What can hang from each mark:
kopalok: nimif
mobu: nimif
nimif: kopalok mobu ridem ruzevop
mosu: ridem
sota: ridem
ridem: mosu nimif sota
paber: ruzevop
ruzevop: kefudo nimif paber

Every row comes from one small tree of marks. The marks that hang from a mark follow it in brackets, in alphabetical order. Every link used is in the known rows. Which tree was each row made from?
Known rows:
ruzevop[kefudo paber]: [  8.6  33.4  12.4   0.4  -1.1   4.8  15.0  -5.0   0.2 -16.8  -0.7  20.0
 -14.6  14.3  -3.0 -18.2  -0.2  -7.6  -3.6  -9.6 -18.7]
kopalok[nimif[mobu ridem ruzevop[kefudo]]]: [ 20.0   6.0  -5.7 -10.7 -23.1 -12.3  -1.8 -13.1 -23.0   2.4 -39.3 -32.5
  21.5  32.5 -43.2 -12.6  -1.2  32.8 -32.7 -32.8 -29.5]
paber[ruzevop[kefudo nimif]]: [ 19.1  18.2 -22.7   6.3 -19.8  19.2  11.7 -16.4  18.5 -12.7 -47.7  32.4
  -0.4  12.1 -30.2 -19.7   2.1  16.4  -5.7 -15.1 -20.2]
mosu[ridem[nimif[kopalok mobu ruzevop[paber]] sota]]: [ 21.0  41.4  -3.5   0.6 -12.8  21.5  -1.0 -16.5 -33.6 -19.6  -6.9  -6.9
  11.7   6.3 -55.1  -0.1  15.7  55.7 -25.5  62.7  13.0]
ruzevop[nimif[kopalok mobu] paber]: [  8.0  27.8   8.6   8.3 -32.8   5.4  11.1  -3.1   1.3 -13.8  -3.8 -16.0
  38.9   4.3 -19.1 -12.8  20.1  36.3  -6.5  16.2 -16.6]
sota[ridem[mosu]]: [  2.9 -13.6  19.2 -14.8  14.5  11.5 -15.2  -4.0  -9.7 -15.7  -3.4  15.2
  12.3  23.8 -46.9  -5.8   6.3  20.4   6.5  17.7 -38.8]
kopalok[nimif[ridem]]: [ 11.4   7.2  16.4   5.2  -3.8   5.6   2.7  -8.4 -28.7 -13.5  -3.6  -9.4
  13.7  18.8 -33.5  -6.7   4.0  11.4  -9.9 -22.6 -39.6]
ridem[nimif[ruzevop] sota]: [ 13.0  11.4  -6.1   3.7  19.8  30.1  -5.3 -17.2 -11.5 -19.3 -17.2  17.8
 -29.4  -3.4 -41.3  -0.2 -19.9  29.8 -12.0  17.4  13.2]
nimif[mobu ridem ruzevop]: [  8.2  -1.7  -0.3 -18.4 -19.0  -4.5  -6.9  -2.7 -38.0   6.7 -35.1 -34.7
  28.8  18.9 -51.3  -1.9 -11.2  42.4 -13.0  14.0 -49.5]
sota[ridem[mosu nimif[kopalok mobu ruzevop]]]: [ 10.8 -24.5  -6.8 -16.8  -5.7   8.8 -34.1  -3.9   0.1 -11.8 -28.6  -9.7
  41.2  30.5 -80.3  -1.0  10.7  65.8 -14.5  32.3 -16.1]
nimif[mobu]: [ -1.5   2.3  12.9  -8.6 -24.7   1.8  11.4  -4.6 -19.2 -14.8 -14.1 -20.2
   9.4  -0.7   0.7   1.0   2.7  31.1  -3.6  -8.8  -6.1]
sota[ridem[mosu nimif[mobu ruzevop[kefudo paber]]]]: [ 12.8  15.2   1.8 -26.0  -5.4   6.9 -16.1 -13.9  -6.1   0.0 -21.8 -25.8
 -13.8  43.7 -71.1 -17.7  -3.8  53.3 -20.4  26.4 -39.5]
sota[ridem[mosu nimif[mobu ruzevop[kefudo]]]]: [ 12.5  -7.3  -8.4 -24.2  -5.9   8.1 -22.2 -14.9   4.1  -6.4 -36.4 -11.9
   1.0  37.3 -67.3 -10.4   0.6  56.4 -21.0   7.2 -16.6]
mobu[nimif[kopalok ridem ruzevop]]: [ 19.8  -4.8 -11.4   6.4  -9.3   6.2 -25.7   5.7  -4.8 -12.3 -43.1   6.2
  58.9  17.2 -50.4 -20.8   2.9  41.3   1.0  15.8 -43.9]
ridem[nimif[mobu ruzevop[kefudo]]]: [ 13.0   8.5 -17.3  -8.4 -20.9   8.1   1.9 -12.9   1.5 -12.1 -39.9 -11.2
  -7.9  15.1 -25.4  -7.3  -7.0  40.4 -22.3 -17.2  12.3]
kopalok[nimif[mobu ruzevop]]: [ 12.5  -7.4   1.0 -11.9 -16.8  -2.3   9.8 -11.1 -37.1  -6.5 -26.7 -39.9
   5.8  16.1 -16.3  -5.2  -4.8  34.1 -16.7 -19.7 -12.3]
paber[ruzevop[kefudo nimif[mobu ridem[mosu sota]]]]: [ 15.1  24.5 -13.5 -10.0 -29.5  10.4  -5.0 -29.7  21.6  -0.9 -40.9  -1.6
   2.6  20.2 -80.1 -16.2  -0.4  76.7 -24.6  13.6 -19.3]
mobu[nimif]: [  6.2   8.1   9.6   7.1 -13.5  17.3   5.4  -3.8  -3.4 -26.7 -20.0   0.6
   2.1  -1.6   9.1 -19.4   1.4  29.8  13.6 -11.4 -16.4]
ruzevop[nimif[kopalok ridem[mosu sota]] paber]: [ 13.9  33.1  13.7   9.2   8.9  16.1 -11.3 -11.4  17.8 -14.4  17.9  22.2
  24.7  17.2 -78.8 -17.3  10.3  41.7  -6.4  49.0 -26.4]
nimif[kopalok ridem[sota]]: [  9.8  10.3   8.2  14.3   8.0   9.7 -19.4  -3.5  -1.6 -21.4  -5.9  37.6
  43.0  -2.7 -50.6   2.2   8.8  20.1 -13.2  17.5  -3.4]
nimif[ridem[sota]]: [  6.0  19.3  15.7   4.9  10.0  14.1  -6.7 -11.3 -19.3 -14.1  -3.6  16.9
   5.9  -2.3 -42.9   1.0  -6.2  20.8 -10.4  13.9 -19.5]

Which tree is each row?
[  4.0  -6.1  14.0  -8.4  12.1  25.9 -17.5  -9.7  -0.7 -22.4   0.0  10.9
  -5.1  23.2 -58.7  -3.8   4.9  34.6   1.3  16.6 -26.6]
sota[ridem[mosu nimif]]
[ 21.0  23.7 -21.2   5.3 -23.3  15.3   1.1 -15.5  10.2  -2.6 -49.7  22.7
  17.5  22.8 -61.9 -19.9   1.1  24.3 -12.6  -6.4 -52.8]
paber[ruzevop[kefudo nimif[ridem]]]
[ 24.1  28.9   8.1 -10.6  23.3   1.4  -7.0 -21.6  -6.9  -2.9   0.3   2.4
 -25.2  40.9 -73.5 -25.2 -13.9  27.5 -26.1  10.5 -29.0]
kopalok[nimif[ridem[mosu sota] ruzevop[kefudo paber]]]
[ 24.4   4.0 -14.7   1.7   8.0   5.5 -34.3  -9.6  36.9 -19.1 -36.8  36.5
  34.1  24.2 -67.7 -29.4   1.4  56.5 -13.4  15.8   1.7]
mobu[nimif[kopalok ridem[mosu sota] ruzevop[kefudo]]]
[  5.4   7.9  23.8 -10.3  -9.6   0.9  -2.7 -22.6 -16.7 -11.4   5.6 -32.9
  -0.9  16.6 -50.2  -2.5   2.4  62.9 -22.9  -3.2  -4.8]
kopalok[nimif[mobu ridem[mosu sota]]]
[ 19.8  29.7  -3.6  -2.2  -6.5   8.4   3.4  -5.6  -1.1 -11.0 -34.2   0.2
 -14.6  20.6  -9.1 -37.1 -11.2  21.5   0.8   0.6 -35.3]
mobu[nimif[ruzevop[kefudo paber]]]
[ 18.3  23.3   3.0 -11.8 -18.2  -9.4  16.1 -13.6 -24.3  -1.5 -21.4 -35.6
 -11.9  28.6 -13.9 -20.1  -4.4  22.6 -25.8 -22.1 -19.6]
kopalok[nimif[mobu ruzevop[kefudo paber]]]
[ 19.8  11.2 -12.9  -5.6  12.4   9.2 -11.4  -3.6  34.2 -20.9  -7.4  32.1
  -2.9  35.6 -57.6 -22.6  -0.2  26.8  -9.9  18.2   2.9]
ridem[mosu nimif[kopalok ruzevop[kefudo paber]]]
[ -2.4  -1.5  10.2 -14.3 -20.5  13.2   4.9 -12.0   6.6 -23.3   0.4 -24.0
 -17.6  12.6 -27.0  -1.8   0.7  61.0  -2.8   0.4  11.6]
ridem[mosu nimif[mobu]]
[  7.5 -15.6   0.7 -26.1  -3.7  14.1 -22.0 -11.6 -18.3  -4.3 -27.0 -30.4
   3.6  30.5 -72.2  -2.3  -4.2  65.7 -10.9  28.9 -32.7]
sota[ridem[mosu nimif[mobu ruzevop]]]
[ 19.4  24.6 -15.2  -1.4  -3.6  20.1  -7.8 -27.2  29.0  -7.5 -33.7  34.4
  -5.8  22.4 -85.3 -20.3  -4.1  49.0 -15.5  15.5 -25.1]
paber[ruzevop[kefudo nimif[ridem[mosu sota]]]]
[ 16.2  13.0  -6.1   5.0   6.4  16.6  -7.0   1.3  -5.0 -17.5  -9.2  13.1
   6.9  15.8 -46.5 -10.2  -4.0  19.5  -5.1  30.1 -17.8]
ridem[nimif[kopalok ruzevop[paber]]]
[ 20.9  40.5   8.2  -6.7  -9.0  -5.9   0.4 -22.5 -31.7   5.6 -18.7 -34.1
  -8.8  24.6 -51.8 -16.2  -9.4  39.1 -40.7  -1.9 -27.6]
kopalok[nimif[mobu ridem[sota] ruzevop[kefudo paber]]]
[  7.7  -1.1  11.5   1.5  15.8   7.1 -22.8  -5.4  16.1 -22.9   5.7  37.4
  34.9  10.7 -66.8  -2.0   8.6  38.1  -7.6  28.3   1.3]
nimif[kopalok ridem[mosu sota]]
[ 18.8  -4.2  -5.1   0.0  10.8  10.9 -33.7  -6.5  14.8 -17.4 -27.4  18.3
  35.7  17.3 -73.2 -21.7  -2.7  65.8  -2.8  38.1 -15.4]
mobu[nimif[kopalok ridem[mosu sota] ruzevop]]
[ 20.3  14.7 -10.2   0.2   7.2  -3.1  -4.7   3.8   8.4 -12.8 -22.7  35.9
  23.8  22.8 -30.1 -20.0   1.9  -3.9 -10.8   8.9 -14.2]
nimif[kopalok ruzevop[kefudo paber]]
[  9.0  33.8  16.2   0.4 -16.6   6.8  -8.1 -13.9  11.5  -8.3  10.3 -14.0
  33.0  14.7 -73.7 -13.1  13.4  69.5 -16.0  46.8 -21.2]
ruzevop[nimif[kopalok mobu ridem[mosu sota]] paber]
[ 11.0  28.9   2.9  -4.8 -18.7   7.1  -2.5 -25.5  25.1  -8.9 -13.0  -1.8
   8.4  16.4 -56.9 -14.5   6.7  62.1 -24.0   2.2   2.2]
ruzevop[kefudo nimif[mobu ridem[mosu sota]]]
[ 11.3  13.7  -3.8  -4.0 -19.2   7.2  -4.0  -1.5 -12.4 -10.7 -17.5 -23.0
  16.0  13.4 -41.5  -6.2  -0.6  46.6 -14.3  27.5 -12.0]
ridem[nimif[kopalok mobu ruzevop[paber]]]
[  2.4   1.1   5.9   0.7  -9.7  15.8 -11.1 -14.6  26.2 -33.1   2.6   7.6
   7.6  -1.7 -39.9   3.8  11.6  70.1 -15.2  16.2  51.8]
ridem[mosu nimif[kopalok mobu] sota]
[  3.2   9.3  11.3   0.3  17.9  30.4  -2.0 -19.5  15.2 -32.6  12.6  23.4
 -40.1   1.0 -37.7  -2.0  -7.5  43.5  -2.8  15.0  28.3]
ridem[mosu nimif sota]
[ 10.5  44.9  13.2  12.9 -24.4   9.2  -4.1 -12.0  -6.6  -6.2  -1.6 -14.7
  41.9   1.0 -57.3  -8.2  14.3  52.4 -21.6  36.5 -24.7]
ruzevop[nimif[kopalok mobu ridem[sota]] paber]
[ 19.8   7.2 -17.6  -3.5 -26.0  14.6  -2.9  -7.4 -25.8 -23.5 -27.6  -4.0
  41.8  14.1 -46.0   3.3  24.6  49.3 -17.7  32.2  11.9]
mosu[ridem[nimif[kopalok mobu ruzevop]]]
[ 13.6  -2.0   9.1 -19.8  -0.8  -1.6 -10.0 -21.9 -26.4  -1.0 -12.6 -38.1
   0.5  26.7 -70.3  -5.4 -10.9  67.0 -25.7  10.7 -16.1]
kopalok[nimif[mobu ridem[mosu sota] ruzevop]]
[ 15.9  14.8  -7.7  -8.5 -18.5 -12.5  -1.7   1.2   0.5  -6.4 -30.1  -0.5
  31.1  20.5 -25.1 -15.2   5.6  23.8 -19.8   6.4  -7.2]
nimif[kopalok mobu ruzevop[kefudo paber]]
[ 15.7  19.8 -10.0  11.8 -39.6  -3.0  -6.3  -6.0  23.7 -11.2 -32.2   6.8
  71.5  15.3 -42.0 -12.6  27.9  37.9 -23.9 -16.3  -8.6]
ruzevop[kefudo nimif[kopalok mobu ridem]]
[ 14.8  45.0   4.3   9.5  -8.6  14.6  20.6 -11.1  11.8 -14.4  -4.4  18.4
  -9.2  14.3 -11.1 -25.5   5.6   0.4  -4.2  -8.4 -22.1]
ruzevop[kefudo nimif paber]
